What can hang from each mark
fedos: didit lolosil
zades: didit
lolosil: fedos tefu
dekite: labu madop
didit: fedos labu madop tefu zades
labu: dekite
tefu: didit lolosil

Each row was made from one small tree. The marks that hang from a mark follow it in brackets, in alphabetical order. Every link used is in the known rows. Write each row's tree.
Known rows
labu(dekite): [-1.62  1.54  0.48 -0.64  0.29  0.43  0.01  2.72 -2.06 -0.90 -1.22  0.17
 -0.85 -0.22  0.13 -1.08 -1.59  0.20 -1.34 -0.93  0.98]
fedos(didit(madop zades) lolosil(tefu)): [ 0.58  0.53  0.88  1.32  0.28 -2.09  0.13 -2.78 -0.44  0.48  0.19  0.24
 -0.85 -0.53 -0.04  1.33 -0.34  0.64  0.15  0.04 -0.85]
dekite(labu madop): [-2.18  0.03  1.78 -0.13 -1.10  1.59  6.21  5.49 -1.03  1.28  0.09 -0.88
 -0.11  0.42  0.21 -2.30 -1.76  0.78 -1.31 -1.52  3.41]
didit(madop tefu): [-0.27 -0.22 -0.61 -0.06  1.06  0.89  0.34  3.03 -0.54 -0.12  0.89 -0.40
  0.03 -0.07  0.41 -0.36 -0.62  0.22  0.23 -0.02  0.90]
fedos(didit lolosil(tefu)): [-0.57  1.48  1.09  1.17  0.48 -1.16  1.79 -1.53 -1.34  0.56 -0.56  0.33
 -2.18 -1.06  0.03 -0.14 -1.71  0.74  0.01 -0.23  1.52]
lolosil(tefu(didit)): [ 0.78  1.69  0.93  1.14 -0.46 -0.16  4.21  1.42 -0.33  0.39 -0.23  0.24
 -1.98  0.62  0.63 -1.17 -0.60 -0.02  0.89 -0.32  1.60]
tefu(didit(fedos labu madop) lolosil): [ 1.56  0.41 -0.41 -0.47 -0.52  0.69  3.12 -1.29  0.86 -0.02 -0.70  0.29
  0.55 -0.44 -0.07 -0.33  1.26 -0.64  2.20  0.89 -0.48]
lolosil(fedos(didit(labu))): [-2.09  0.45  0.58  0.12 -0.34 -0.54 -2.38 -0.15 -0.11  1.13  0.88  0.33
 -0.31  0.97 -0.43 -1.95 -1.10  0.30 -0.60  0.00 -0.65]
didit(fedos labu(dekite) madop tefu zades): [-0.02 -2.00 -1.64 -0.81  1.34  0.02 -2.39 -0.77  0.99 -1.10  1.39 -0.08
  1.25 -0.55 -0.14  3.33  1.70 -0.60 -0.33 -0.02 -2.52]
tefu(didit(labu madop zades)): [ 0.97 -0.51  0.04  0.24 -0.75 -1.25  1.64  0.73  0.79 -0.11  1.24  0.44
  0.89  1.05 -0.07  0.13  0.78 -0.75  0.19  0.35 -2.79]
lolosil(fedos(didit(labu madop)) tefu): [-0.27  1.49  0.48  1.02  0.52 -0.66 -2.83 -3.05  0.27  1.42  0.91  0.39
 -0.96  1.10 -0.12  0.02  0.04  0.20  1.67  0.01 -0.61]
labu(dekite(madop)): [-2.41  1.29  0.93 -1.11 -0.43  0.74  0.43  4.43 -1.34 -0.43 -0.78 -0.11
 -0.33  0.47  0.44 -1.55 -2.18  0.50 -1.15 -1.74  1.58]
didit(fedos labu madop zades): [ 0.93 -1.60 -0.73  0.26  0.84  0.21  0.13 -3.22  0.50  0.21  1.34 -0.13
  1.59 -0.44  0.03  1.12  1.33 -0.19 -0.03  0.40 -2.18]
didit(fedos(lolosil) tefu): [-0.53 -1.78 -0.42 -0.40  1.59  1.18  0.14  1.36 -0.48 -0.11 -0.08 -0.31
 -0.13 -2.10  0.59  0.15 -0.89  0.15 -0.61  0.02  2.78]
tefu(didit(madop zades) lolosil(fedos)): [ 1.01  0.50  0.84 -0.52 -1.76 -0.14 -2.05  2.99  1.02  0.24 -1.01 -0.19
  1.00  1.89  0.26 -1.87  0.39 -0.09  0.06  0.13  0.43]
zades(didit(labu madop tefu(lolosil))): [ 0.23 -0.36 -2.24 -0.96 -0.23  1.50 -2.35  1.06 -0.01 -1.39 -0.34 -0.47
  0.43  0.36 -0.88  1.12  0.98 -0.42  0.88  0.38  0.12]
lolosil(tefu): [ 0.41  1.50  0.40  1.09  0.59  0.73  1.93 -0.36 -1.25  0.05 -0.58 -0.28
 -1.48 -0.09  0.60 -0.53 -1.16  0.52 -0.22 -0.61  2.31]
tefu(didit(labu madop zades) lolosil(fedos)): [ 1.10  0.09  0.33 -0.72 -1.62 -0.36 -2.45  1.22  1.49 -0.17 -0.64 -0.03
  1.47  1.91 -0.17 -0.49  0.82 -0.69 -0.03  0.39 -0.69]
zades(didit): [-1.13  0.42 -0.55  0.05 -0.32  1.25 -0.55  2.50 -1.67 -0.08 -0.40 -0.06
 -0.86  0.41 -0.28 -2.36 -0.58  0.35 -0.25 -0.47  0.91]
lolosil(fedos tefu): [-0.12  1.37  0.93  0.75  0.67  1.03 -2.16  0.85 -0.71  0.70 -0.75 -0.35
 -1.18  0.97  0.78 -1.55 -1.13  0.48 -0.33 -0.90  3.41]
fedos(lolosil): [-0.82  0.35  0.80 -0.22  0.90  0.41  0.70  1.75 -2.19 -0.25 -1.42  0.09
 -0.48 -1.19  0.42 -1.58 -2.34  0.30 -1.49 -0.47  2.73]
fedos(didit(madop tefu(lolosil))): [-0.56  0.81 -0.59 -0.24 -0.65 -0.26  0.52  1.51  0.19 -0.13  0.22 -0.33
 -0.27 -0.15 -0.48 -0.20 -0.42  0.73  0.90  0.73 -0.24]

Which tree is each row?
[-0.93  1.20  0.63  1.04  0.07 -0.62 -2.42 -2.20  0.24  1.17  0.66  0.22
 -1.34  1.08 -0.19 -0.42 -0.63  0.29  0.29 -0.21  0.19]
lolosil(fedos(didit(labu)) tefu)
[-0.60  0.33 -0.09 -0.67 -0.04 -0.21  2.41  0.42  0.02 -0.30 -0.23  0.90
 -0.63 -0.41 -0.06 -0.18  0.55 -0.87  0.64 -0.11 -1.17]
tefu(didit(fedos labu(dekite)))
[ 1.54  0.41  0.36  0.80  2.23  1.05  1.43 -3.10 -1.12  0.58 -1.02  0.05
 -0.94 -2.01  0.82  0.78 -0.10  0.23  1.67 -0.14  2.66]
didit(fedos(lolosil(tefu)) madop)
[-0.50 -1.38 -1.03 -0.42  1.11  1.22 -1.27 -1.92 -1.09 -0.24 -0.66  0.28
 -0.13 -1.45 -0.46 -0.19  0.35 -0.39  0.08 -0.06  0.79]
zades(didit(fedos(lolosil) labu))
[ 0.21 -0.34 -1.28 -1.45 -0.04 -0.11 -2.99  0.99  0.55 -2.50 -0.60 -0.45
  1.40  0.27 -0.60  3.45  0.74 -0.54 -1.50 -0.02 -1.35]
didit(labu(dekite) madop tefu(lolosil) zades)
[ 0.77  1.27 -0.35 -1.21 -0.51  0.20  2.00 -0.43  0.37 -0.85 -1.63  0.66
  0.06 -0.45 -0.29  0.62  1.31 -0.88  2.02  0.33 -1.00]
tefu(didit(fedos labu(dekite) madop) lolosil)
[ 0.80 -2.84 -1.61 -0.04  1.19  0.51 -0.88 -1.54  1.46 -0.19  2.24 -0.48
  1.73 -0.40  0.09  2.41  1.69 -0.35 -0.03  0.55 -2.08]
didit(fedos labu madop tefu zades)
[-1.60  0.24  0.54  0.16  0.25 -1.22  1.10 -1.09 -1.20  0.13 -0.03  0.64
 -0.63 -1.18 -0.59 -0.44 -1.61  0.12 -0.90  0.22 -0.30]
fedos(didit(labu) lolosil)
[-1.13  0.44  0.87 -0.20 -2.02 -0.77 -3.36  1.04  0.56  0.44 -0.49 -0.44
  0.50  1.26 -0.39 -1.85 -0.84  0.96 -1.84  0.08 -0.12]
tefu(lolosil(fedos(didit(zades))))
[ 1.67  0.25  0.52  0.76 -0.24 -0.91 -2.19 -0.49  1.53  0.72  0.84  0.23
  0.11  2.18  0.37  0.61  1.18 -0.75  0.94 -0.14 -0.92]
lolosil(fedos tefu(didit(labu madop zades)))
[-0.12 -1.55 -1.60 -1.43 -0.08  0.47 -2.17 -0.76  1.13 -2.19 -0.50 -0.59
  1.27 -0.63 -0.49  3.27  1.21 -0.38 -1.97  0.07 -0.62]
didit(fedos labu(dekite) tefu(lolosil) zades)
[-0.64  0.03  0.36  0.84 -0.62 -1.64  0.46 -0.34 -0.10  0.81  1.55  0.16
  0.28  0.39 -0.28 -0.77 -0.06  0.77 -0.09  0.34 -3.04]
fedos(didit(madop zades))
[-0.61 -1.99 -0.56 -0.01  0.55 -2.10 -1.75 -0.83  0.64 -0.39  1.91  0.16
  0.80 -0.58 -0.59  2.50  0.08 -0.12 -0.70  0.59 -2.61]
fedos(didit(labu madop tefu zades) lolosil)
[ 1.97 -0.75  0.20  0.90  1.52  0.06  0.04 -3.71 -0.17  0.23 -0.44 -0.21
  0.00 -1.51  0.75  1.78  0.67  0.28  0.48 -0.16  1.09]
didit(fedos(lolosil(tefu)) madop zades)
[-0.07 -1.86 -1.61 -0.55  1.65  1.52 -2.25  1.11 -0.53  0.08  0.17 -0.07
 -0.27 -1.61 -0.03  0.24  0.84 -0.06  1.69  0.04  1.21]
zades(didit(fedos(lolosil) madop tefu))
[ 1.12  1.31  0.68  0.61  0.28 -0.03 -1.11  0.10  0.74  0.96  0.12  0.45
 -0.82  1.66  0.47 -0.46  0.51 -0.76  2.10 -0.17  0.65]
lolosil(fedos tefu(didit(labu madop)))
[ 1.97 -0.80 -0.48 -0.33 -1.22 -0.13  2.06 -2.00  1.74 -0.30 -0.09  0.03
  1.50  0.08 -0.21  0.81  2.04 -0.60  1.06  0.95 -2.16]
tefu(didit(fedos labu madop zades) lolosil)
[ 1.21  0.46  0.73  1.29 -1.04 -1.00  3.15  0.83  0.54  0.01  0.37 -0.06
 -1.04  1.03  0.50 -0.14  0.17  0.02 -0.32 -0.29  0.02]
lolosil(tefu(didit(zades)))
[-1.62  1.69  0.91 -0.29 -1.49  0.18 -2.28  1.52 -0.29  0.72 -1.10 -0.17
 -0.43  0.77 -0.30 -2.92 -1.51  0.98 -0.59  0.08  1.53]
tefu(lolosil(fedos(didit)))
[ 0.51 -1.20  0.26  0.43 -0.98 -0.29  3.05  0.88  0.94  0.71  0.94  0.07
  0.27  0.13  0.47 -1.46  0.77 -0.03 -0.13  0.22 -1.07]
tefu(didit(fedos zades))
[ 0.69 -2.35 -1.67 -0.67 -0.21  0.97 -0.89 -1.35  1.71 -1.29  0.42 -0.99
  1.72 -0.58 -0.28  2.32  1.16 -0.10 -1.74  0.61 -0.18]
didit(fedos labu tefu(lolosil) zades)
[ 0.55  1.69  0.91 -0.72 -1.20  0.64 -0.92  3.76  0.20  0.53 -1.59  0.08
 -0.02  1.45  0.40 -2.89 -0.40 -0.12  1.35  0.11  1.89]
tefu(didit(madop) lolosil(fedos))
[ 1.36 -1.47 -0.12  0.71  1.31 -0.14 -0.03 -5.19  0.13 -0.45 -0.24 -0.19
  0.20 -1.47  0.25  2.81  0.48 -0.19 -1.14 -0.11  0.81]
didit(fedos(lolosil(tefu)) labu zades)
[-0.64 -0.99 -0.59 -0.54  0.46 -0.06 -0.94 -1.87 -0.05 -0.98  0.17  0.07
  0.84 -0.50 -0.18  1.55  0.71 -0.39 -1.74 -0.35 -1.83]
didit(fedos labu(dekite) zades)
[-1.06  0.96  0.95  0.29  0.47 -1.12  1.12 -0.22 -1.61  0.78 -0.09  0.63
 -0.76 -1.12 -0.14 -1.24 -1.49  0.60  0.63  0.18 -0.21]
fedos(didit(madop) lolosil)
[ 1.31 -1.03 -0.36 -0.34 -1.69  0.01  2.34 -1.26  1.63 -0.54 -0.36 -0.14
  1.15  0.06 -0.20  0.37  1.35 -0.49 -0.41  0.72 -1.15]
tefu(didit(fedos labu zades) lolosil)
[-0.90  0.78  0.01  0.52  0.07 -1.01  1.07 -1.55 -0.53  0.70  1.35  0.56
 -0.20 -0.01 -0.57 -0.60 -0.37  0.20  0.91  0.53 -2.66]
fedos(didit(labu madop))
